Each row was made from one path, in order. Every step used is in the known rows, and no mark comes twice. Write each row's path.
(in the rows, 128 means zero)
Known rows:
V/W/Q: [ 96 156 118 127 153 138 120  96 138 190 154 180 177 173 196  96 123 117
 119 172 130 101 171 121  90 133 137 108 158 106 203 119 124 156 125 107
  47 169 141 139 168 143 149 102 194  92  43 139  75 121 115  88 104 191
 129 108 150 123 139  88  94 115  86 148 150  85  99  98 138 119]
A/L/H: [194 169 100  92 161 115 153  97 148 165  71 132 121  90 149 174 119 105
 136 112 143 126 124 130 153 108 155 140 121 137 127 108  95 131 148  96
 133 189 152 205 100 102 146  88 134  94 101 109 130  83 182 116 139 171
 129  94 139 135 129 113 168 176 164 136 161 100 108  86 114  82]
J/D: [161 168 142 137 164 121 126 139 160 176 124 158 131  69 213 155 147 194
 114 143 121 133 139 110 104 126 100 153 151 118 161 107 178 131  74 138
 118 144 140 144 120 128 114 142 125 113 105 170 138 117 154  92 123 137
 126 113 143  83 125 114 151 116  64 150 163 100 112 127 128 123]
J/F/W/D/L/H: [134 165 104  87 150 119 200 114 128 167  81 164 135 152 124 163 157 105
 159 102 155  97 156 187 106  72 149  95 109 124 113  85  87 100 139 106
 120 103 144 143  95 126 128  81 124 129 109 129 122 153 155 117 126  92
 111 115 151 105 123 118 121 148 157 144 154 106 150  84 160 138]
C/D/L/H: [151 162 103  73 132 114 183  92 118 138  56 179 142 133 123 158 149  99
 167 115 149 118 149 170  92  89 131 112 125 131 121 117  96 101 125  92
 148 135 151 161  66 126 151  86 149 134  96 128 139 101 144 119 145 102
  85 111 182  92 138 113 137 165 115 129 148 135 143  75 140 128]
F/W/Q: [ 85 196  96 148 128 122 118 137 154 196 137 209 163 144 134 132 153 105
 136 184 133 106 185 104  99 105 132 113 132  92 183 100 124 150 148 118
  71 151 109 159 173  97 128 131 149  84  56 136  54 154 134  60 121 139
 138 130 132 133 140  74 123 102  68 160 132 101 128 126 147 148]
L/D: [169 105 100 119 158 136 108 118  65 129  87 140 148 133  85 123 131  98
 122 105 105 128 171 133 122 139 112 144 136 101 137 104 134  98  97 122
 157 143 157 151 129  48 112 125 112 146 127 145 126  94 147 122 142 139
 158 120 140 116 115 130 105 103 113 134 122 110 135 132 149  76]
C/D: [132 164  97  74  97 106 140 138 129 131  89 206 154 102 112 121 134 138
 125 152 106 136 154 138  88  98  75 143 148  92 139 133 114 117  96 120
 169 156  90 151  95 132 123 130 139 124 114 135 128 103 133 107 143 120
 114 106 160 104 146 113 148 128  94 133 162  77 114  93 124 148]
C/A/L/D: [191 117  87 121 160 127  93 103  67 124  78  98 134  81  84 128 110 107
 152 103  99 133 162 142 169 134 134 170 128 109 132 109 128  99 112 113
 150 151 168 189 142  35 123 141 103 128 150 135 122 101 142 140 135 168
 169 102 134 120 104 140 130 117 143 125 131 105 122 134 126  92]
L/D/C/A: [150 132 125 139 163 119 100  95 127  81 107 106 142  56 115  92 151 128
 204 102 110 134 162 163 116 105 142 146 144 102 151 105 162 120  81 106
 138 147 167  91 192 125 142 197 127 143 109 147 120 147 111 145 119 174
 145 123 143  78  87 151 100 129 108 111  91 159 123 117 147 124]
R/W/D: [134 183 101  97 131 159 141 143 139 183 104 107 130 184 144 104 141 172
 132 121 123 101 157 154 109  67  89 128 137  61 160 103 128 107  96 155
  73 136 102  94 147 162  82 133 100  98 161 143 180 150 130  89 125 149
 127 151 158 129 157 167 106  68  99 131 162  46  95 125 124 121]
V/W: [130 157 155  92 164 140 138 103 133 165 140 154 161 168 206 100 116 144
 108 121  86 114 128 130  84 152 100 126 161 111 165 106 109 151 103 122
  59 145 129 129 122 184 134 102 185 126  74 149 147 132 139 121  91 159
 138  80 160 114 109 124 105 151 103 112 142 109 104  75 141  75]
C/A/L: [162 183 117 140 154 125 104 104 134 159  89  97 124  58 152 138 107 132
 156 147 101 139 139 132 169 100 143 159 133 111 139 118 131 122 106 103
 117 169 130 202 160 107 129 164 133  87 146 123 135 122 144 135 110 194
 173  82 131 122 121 126 146 135 129 112 150 108  90 105 104 132]
L/D/C: [176 116 135 108 167 116  98 122 125 103 104 130 139  61  85  82 151 110
 160 140 149 102 144 148  91 145 144 139 102  99 149  97 139 111 113 120
 140 169 178 118 181 111 152 140 100 118  80 134 107 116 110 141 148 126
 137 151 113 106  98 135 102 139 138 124 113 131 130 133 155  91]
V/W/R/L: [132 146 110 163 160 154 155  92 165 160 152 128 114 168 159  99  63 145
 116 126 127 141 174 182 106 122 104 125 152 156 126 141 108 134 104 108
 111 164 139 133 187 168 132  73 121  66 123 157 169 178  94  78  95 140
 170 124 121 127 133  93  82 167 149  94 154 101  84 134 141 173]
A/C/D: [109 153 110  77 111 108 152 142 106 140 110 197 128  64  99 123 147 165
 116 148 110 137 134 128  91 104  42 119 163 116 150 136  95 105 130 132
 183 169  87 154  91 125 129 142 138 133 114 141 149 103 138 105 143 128
 127  87 138  95 114 133 157 139  90 104 170 146 103  78 146 132]
A/L/D/J: [158 114 129 144 133 117  97 112 128 109  55 101 131  59  68 166 129 134
 145 139 106 142  95 116 157 148 151 159 105  89 118  74 102  72 129 137
 132 156 128 143 123  29 119  94 102 100 144  89  91  78 159 167 145 131
 192 119 147 146 115 133 126 118 142 131 126  96 128 135 120 107]
H/L/D/J/F/W: [ 96 157 146 134 131 109 142 177 106 152 112 168 140 100  97 173 154  94
 125 108  71 140 136 112 130 115 129 133 109  96  99  38  78 124 159 148
 141 109 104 154 139  71  99 131 103 128  83 135  43 155 159  96 119  73
 174 123 105 143  87  97 124 125 140 155 124 119 144 125 157 164]
W/D/L: [103 175 119 112 136 140 166 119 115 168  89 155 140 164 131 125 160 140
 155 154 159  85 177 185  81  77 124  87 112  73 132 108 133  67  95 114
  93  82 131 129 132 139 128 111 122 108 158 130 167 167 113 136 112  97
 134 127 165  92 143 126  81  86 104 120 155  82 144 101 164 153]
L/D/J/F/W/R: [124 160 130 159 132 138 155 140 154 132 145 153 135 131  93 143 136 108
 112 131 118 133 186 186 119 150 100 120 110 124  95  83 127 134  96 151
 116  94 115 144 164  75  74  94 102  71  92 130  94 181 130  93  75  89
 177 132 104 142  91 101 103 163 156 150 116 107 148 128 151 182]
V/W/D/J: [122 139 141 109 132 116 137 119 195 129  97 124 143 116 137 149 146 189
 135 125 115 122  84 129 106 110 133 127 122  66 149  71 101  85 111 156
  59 121  87  60 124 140 111  79 138  96 134  92 109 138 151 147 114 142
 167 123 160 131 133 149  89 103 136 127 148  63 115  95 134 129]
R/L/H: [164 143  92 125 162 121 172  92 154 157  80 136 104 133 140 149  98 112
 147  87 141 149 141 144 126  82 145 123 145 160 121 120  79 124 151  84
 153 191 151 147 117 137 154  68 126 116 118 133 152 115 155  92 151 151
 132 115 130 125 138 101 130 169 150 114 148 109  99 112 133 114]
R/W/F: [114 197 165 109 124 152  82 124 152 252  86 139 167 209 122  99  81 102
 101 142 114 112 135 132 112 127  56 133 196 103 150 109 114 131  91 164
 124 186 122 145  93 134 101 140 107  91 147 153 166 105 135  82 110 147
 132 141 184 125 174 132  98  50  64 122 150 144  80 112 133 127]
D/J: [118 145 155 157 126 112 117 118 182 129  75 125 135  90 114 164 148 155
 140 146 109 149  94 109 122 122 134 132 127  82 132  84 118  90 108 135
 116 148 100 107 128  97 122 108 133  97 134  95 103 102 162 152 119 139
 180 119 151 136 134 121 120 115 100 124 120 103 126 110 127 123]
H/L/D/J: [139 102 136 130 131 123 107 120 109  91  65 100 143  96 102 177 155 123
 139  95  98 159 112  95 133 131 149 156 117  87 117  49 122  67 110 133
 157 137 149 111 129  32 133 105 115 123 120 110  88  71 142 139 142 126
 177 140 152 128 119 129  98  90 133 128 118 107 133 126 142 121]
F/W: [121 212 123 123 131 116 141 160 149 180 110 202 144 121 122 158 158 123
 130 158  88 127 153 109 104 108 103 127 120  99 134  79 105 140 143 138
  79 117  92 155 132 114 101 137 120 110 100 140 109 177 166  86 114  85
 156 114 132 137 113  99 140 139  70 131 109 125 143 111 158 126]
J/F/W/D/C: [132 161 134  95 156 102 134 165 184 145 132 163 121  70 111  92 177 144
 156 165 154  81 133 161  78 101 144 115  88  78 150  74 113 125 137 146
  94 134 127  88 191 177 123 141  92  90  80 123  90 185 117 123 129 107
 139 151  83 124 103 138 101 127 160 143 142  97 122 119 151 151]
D/C/A/L: [169 180 131 130 159 118  99 104 153 143  96  95 119  24 140 120 117 137
 176 157 121 126 134 147 154 110 157 161 115 108 150 110 131 124 115 103
 114 182 148 183 180 125 151 175 117  76 125 116 125 131 129 140 116 179
 166  96 118 116 107 134 146 149 155 111 141 118  94 107 108 133]
C/A/W: [ 84 165 102 156 135 159 109 118 133 136 140  74 138 149 212 119 152 102
 178 116  57 132 145 135 125  81 103 114 198 107 115 147 190  89  62 103
 134 121  99 143 162 149  88 165 157 139 141 186 156 121 140  57 115 179
 181 122 173 113  88 175 122 111  72  96 113 179 114  90 131 103]
A/C/D/L/H: [141 160 105  73 133 118 194  99 113 142  68 177 132 115 121 155 158 115
 165 106 156 116 140 172  93  98 118 103 127 148 122 119  83  94 135  97
 158 143 149 159  66 122 155  95 141 137 100 135 149  96 147 113 139 106
  92 100 171  82 125 127 148 170 122 112 151 160 141  67 152 123]
W/D: [139 155  94  98 147 126 144 142 155 167 112 143 129 150 144 123 154 154
 118 135 141  98 157 149 100  68 112 119 134  66 154 100 137  91 102 135
  94 113 101 101 145 139 100 111 117  93 152 123 157 170 147 112 121 159
 150 129 133 125 145 135  94  77 125 139 169  42 110 104 140 130]
A/W: [ 86 161 110 139 129 160 116 140 132 161 141 101 137 163 210 121 151  99
 135 143  73 121 133 118 114 102  99 108 180 108 120 148 172  88  80 114
 130 133 104 163 143 140  88 130 148 121 129 174 152 100 147  50 128 154
 180 129 155 132 104 158 127 106  78 107 131 166 112  94 133  88]
L/D/J: [145 101 131 147 132 117 105 118 131 102  63 116 143  86  75 160 145 133
 148 124 106 149 100 114 130 151 134 148 120  85 123  75 108  70 109 136
 140 141 122 107 121  46 117 103 116 125 138 102  86  91 157 158 137 126
 180 129 150 137 119 135 111 103 111 133 107 116 137 134 138 106]
J/F/W/V: [ 90 149 138 139 162 132  87 201  78 201 128 215 151 148 143 133 148 137
 105  85  76 133 126 124 109 127 109 134 152  96 132  85  87 146 133 158
 164 130  79 153 110 122  91 137 123 113 139  76 121 126 163  85 101  97
 154  86 100 121 125 114  67 152 109 126 128  89 132  96 148 116]

Write each row's path:
[ 79 178 124 110 133 134 180 142 108 185 103 178 142 158 117 139 168 127
 151 150 140  76 176 190  85  75 122  85  99  79 121  88 107  80 118 131
  82  68 115 136 130 138 112 115 110 113 141 140 139 189 123 122 107  63
 141 126 145 104 124 117  88  99 122 133 152  96 149 106 169 183] -> J/F/W/D/L
[133 202 117 147 129 143 156 134 178 146 151 169 140 153 128 139 145 122
 120 159 128 132 197 168 104 137  96 122 117 127 115 103 150 150  81 136
  81  97 102 143 177 106  83 100 123  54  95 140 140 193 129  67  72 101
 160 136 128 136 110  94 114 158 110 128 117 118 143 116 152 168] -> F/W/R
[141 155 129 112 163 114 124  96 171 108 125 112 140  76 166  86 156 160
 198 106 118 116 149 177  93  84 142 134 145  89 171 104 157 130  80 116
  82 127 139  59 195 194 138 181 145 125 101 144 129 179 109 138 104 187
 135 119 141  79  97 162  90 125 122 105 121 130 107  90 142 133] -> V/W/D/C/A
[ 84 167 129  95 111 126 173 120  74 154  90 190 137 114 104 129 157 140
 154 163 137 108 158 173  74 106  76  90 130 112 131 131 106  74 116 117
 150 123 127 164  92 132 146 133 132 133 133 140 159 117 106 126 127  79
 115  98 168  72 123 128 124 126  77  98 152 166 140  83 165 163] -> A/C/D/L
[109  96 150 162 152 117 119 129  99 136 100 104 132  68  95 141 119 106
 136 107  87 146 122 159 172 125 140 138 133 101 104  68  99  99 124 135
 177 149 119 165 138  68 107 139 106 131 131 115  54 112 149 159 111 149
 191  95  95 135  91 129 117 126 191 158 143  84 114 122 123 156] -> C/A/L/D/J/F
[105 162 121 150 144 142 100 124 156 124 152  80 132  86 227 105 165 140
 192 121  80 117 126 137 110  97 117 122 178 112 132 143 209  97  60 114
 124 131 128 123 187 177 103 184 146 133 112 190 145 126 120  60 125 162
 162 135 157  88  76 181 128 120  79 101 114 202 115 103 129 119] -> J/D/C/A/W
[135 161 140 144 160 119 109 102 165  97 119 108 136  68 147  96 156 137
 205 122 113 140 153 154 104  92 142 135 151 100 155 109 170 130  81 104
 124 150 144  89 204 163 146 202 140 130  99 142 126 161 114 141 108 180
 143 121 143  82 100 144 106 131 101 107 102 149 113 102 138 135] -> D/C/A
[124 160 138 143 148 176  69 172  74 198 100 150 155 189 164  99 127 171
 117  81  79 139 126 122 119 129  88 147 180  89 152 120 111 136  90 152
 150 176 107 132 110 147  92 153 129 102 166  84 192  72 135  80 111 134
 120 112 156 112 164 157  64 118  72 100 123  81 100 109 122  79] -> R/W/V
[118 163 125 123 116 106 134 146 198 137  81 146 129  95  91 168 171 183
 144 145 118 127  99 121 113  88 135 126 102  56 138  57  96  80 130 158
  71 109  70  76 129 107  96  97 106  88 148  91  98 160 162 132 123 106
 178 139 142 147 130 131 106  94 119 138 133  74 133 115 137 155] -> F/W/D/J
[101 156 139 141 132 109 144 170 123 162 107 181 141  99  74 163 154 108
 126 135  76 127 135 130 131 123 114 128 113  96 109  52  78 121 161 159
 120 107  87 151 126  85  89 133 102 128  99 129  45 163 166 115 119  73
 178 114 105 144  86 104 132 136 132 158 115 115 148 128 151 157] -> L/D/J/F/W
[137 170 122 127 151 124 122 107 166 117 114  91 132  87 148  85 153 161
 205 108 118 125 154 176 109  75 130 136 148  83 167 108 159 125  81 122
 101 145 139  64 198 183 127 197 125 117 122 147 144 172 106 130 117 179
 131 139 144  85 109 175  96 109 102 110 114 129 108 109 132 148] -> R/W/D/C/A
[198 171 108 102 167 110 139  84 166 135  72 112 119  56 147 151 119 110
 179 105 145 133 123 150 149  97 177 149 118 144 131 108 106 134 133  86
 131 183 164 171 128 119 154 125 129 104  97 108 125 104 161 128 136 178
 123 100 138 111 113 132 159 184 164 122 145 129 109  86 113 103] -> D/C/A/L/H
[138  98 122 162 132 122 111 110 132 112  62 107 126  84  56 155 117 144
 147 112 106 154 103 122 135 139 139 146 122  96 119  87  95  69 128 131
 147 158 137 113 138  53 129  87 100 115 154 103  98 101 142 151 148 118
 194 132 139 138 126 124 103 107 126 116 114 105 119 154 139 127] -> R/L/D/J
[199 165  92  90 167 106 145  87 165 136  77 109 118  61 143 148 131 128
 179 101 151 123 125 163 147  81 175 148 114 132 136 103 107 123 138  94
 118 170 154 154 130 127 148 117 125  96 108 112 131 119 158 123 136 185
 127 107 136 119 116 137 151 173 175 126 153 108 107  84 113 104] -> W/D/C/A/L/H
[108 152 114 192 138 134 163 127 174 165 137 141  98 127 108 136  84 139
 127 137 126 148 168 177 127 103 117 123 128 141  98 112  87 119 135 124
 127 148 105 141 188 123 116  79  87  58 135 136 122 198 107  79 101  98
 191 135  87 147 120  79  97 163 160 110 140 101 104 159 141 219] -> D/J/F/W/R/L
[164  89  79 152 157 136 120 109  68 136  89 128 124 131  71 111  96 106
 130 100 113 133 175 144 134 122 117 146 144 124 128 121 105  88 127 112
 173 163 164 154 149  59 127 106  85 132 156 150 137 117 126 112 155 129
 172 129 115 121 121 117  98 110 133 116 135 100 113 160 154 110] -> R/L/D
[149 164 116 102 154 126 180  82 129 156  65 152 135 151 143 159 147  88
 166 108 156 118 159 168 108  97 145 102 127 138 119 108 110 108 124  86
 128 136 162 157  89 118 154  82 146 130 100 128 145 104 151 122 128 117
 104 112 172  94 131 117 127 157 117 121 135 137 145  80 152 106] -> D/L/H
[ 91 110 160 132 153 117 147 141 146 160 127 132 139 114 143 130 132 134
 108 122 101 120 112 158 129 110 127 110 139  83 124  67  87 111 126 154
 133 129  93 112 132 135  99 107 129 120 109 109  69 141 145 144 101 143
 177 102 102 137 108 128  95 117 193 162 165  47 104  98 129 155] -> V/W/D/J/F
[160 115 128 150 134 112  96 111 131 100  54  88 135  55  71 157 133 148
 166 116  98 152  98 124 158 143 153 160 111  88 123  74 107  69 115 132
 134 148 132 135 131  36 119 117 109 108 151  93  84  90 154 165 134 145
 191 115 153 138 114 140 124 113 133 126 116 111 130 133 122 114] -> C/A/L/D/J
[ 96 178 123  93 104 124 166 121  98 148  73 197 152 145 109 125 149 122
 160 171 133 104 172 180  74 100  97 111 124  88 126 133 116  81  97 108
 143 110 129 163  99 133 146 116 137 129 127 147 151 121 102 128 133  72
 110 111 184  81 140 112 118 121  90 116 149 113 149  94 150 168] -> C/D/L
[111 135 104 144 141 145  95 118 125 104 142  65 138 116 185  95 159 100
 194 112  72 119 137 147 120 101 118 122 176 109 124 137 191  89  65 107
 140 138 129 124 185 144  97 168 140 144 119 181 136 115 120  75 130 163
 172 139 156 108  71 185 113 119  91  97 103 198 120 107 137  98] -> L/D/C/A/W
[159 100  98 102 156 134 111 129  29 103  91 115 151 147 126 146 145  74
 116  62 103 142 184 106 129 122 131 157 132 108 127  74 143  95 105 112
 194 132 197 157 146  24 138 130 116 142 103 158 131  80 126 102 140 137
 148 135 140 108 110 125  94  88 129 127 134 111 128 126 159 100] -> H/L/D
[125 189  84  91 134 115 152 165 164 177 115 185 129 133 118 146 166 157
 129 143 123  93 158 139  93  63 109 116 112  66 146  79 115 108 130 150
  67  89  77 102 146 131  85 118 102  92 134 130 135 202 157  93 119 113
 152 132 124 136 133 127 108  92 107 143 153  60 125 115 151 142] -> F/W/D
[ 84 131 153 145 140 135 143 156 130 166 111 114 128 119 122 128 135 134
 113 121  98 123 117 157 143  97 118 115 139  77 119  71  93 107 123 158
 145 141 101 116 133 127  89 118 102 115 136 120  80 128 143 135 114 138
 168 121 106 145 119 138 106  94 175 161 160  50 101 117 121 166] -> R/W/D/J/F
[110 107 112 147 162 153  40 162  77 134 130 125 155 137 180  90 153 134
 163  65  71 132 118 137 112 123 117 140 185 101 131 135 160  99  76 131
 185 140 109 120 149 129  90 160 140 130 159 103 163  79 131  77 121 150
 161 117 144  90 112 176  52 132  89  90 106 153 117  96 145  72] -> L/D/C/A/W/V
[165 111  76 154 150 141 130 116  84 129 109 132 120 136  65 118  92 102
 126 106 119 135 196 169 130 135 105 146 125 136 116 116 108 100 118 120
 145 139 154 150 166  55 108  91  83 106 143 154 132 146 114  93 132 101
 176 140 113 131 114 103  95 135 143 117 122 111 121 174 157 142] -> F/W/R/L/D
[153  97  81 156 156 139 135 129  73 132 118 133 117 141  64 115  92  95
 120  96 113 132 192 179 134 131 107 136 129 139 104 112 100 108 124 125
 171 141 150 160 169  60 105  93  75 113 139 159 118 153 111  91 129 102
 179 134  95 133 102 100  91 138 165 127 133 106 124 169 157 157] -> J/F/W/R/L/D
[101  83 143 172 149 129 140 131 108 136 118 114 124  97  92 133 100 107
 114 104 105 138 141 172 150 133 127 120 132 114  93  84  94 104 122 142
 181 141 127 143 155  78 103 101  93 116 125 123  67 130 133 135 111 125
 194 119  83 137 104 110  98 126 199 154 146  77 110 137 137 169] -> W/R/L/D/J/F
[112  92 154 151 158 120 123 140  98 147  99 112 130  74  92 137 119  98
 110 122  92 133 122 149 167 140 140 132 125 102 105  67  88 107 132 142
 179 160 117 168 129  65 108 117 100 125 125 110  54  99 154 154 125 136
 190 100  90 146  95 117 122 122 192 157 148  71 113 124 123 144] -> A/L/D/J/F
[ 85 113 155 145 150 116 147 152 141 162 113 126 125  99 123 140 141 123
 110 129 109 121 121 153 132  96 123 112 134  76 111  71  98 105 127 148
 153 130  91 116 137 118  95 115 110 113 125 112  68 139 154 146 110 142
 182 113  93 138 114 121 103 103 183 167 159  46 101 107 129 163] -> W/D/J/F
[102  88 153 159 152 122 125 137  96 140 106 121 133  94  93 137 124  91
 116 112  94 136 123 150 148 131 134 123 135  98 107  67  94 102 124 144
 183 143 120 146 132  68 104 122 113 139 122 119  55 104 149 152 118 132
 185 107  92 136  99 123 107 114 183 163 140  80 119 119 136 141] -> L/D/J/F
[ 74 113 141 154 142 122 141 147 141 146 127 101 131  99 139 134 140 121
 138 112  90 127 121 162 145  81 127 107 153  81 104  83 118  91 107 145
 153 114  89 115 147 127  87 135 118 127 134 129  77 142 152 128 106 156
 193 117 108 129  98 145 101  98 173 152 151  78 110 103 124 173] -> C/A/W/D/J/F
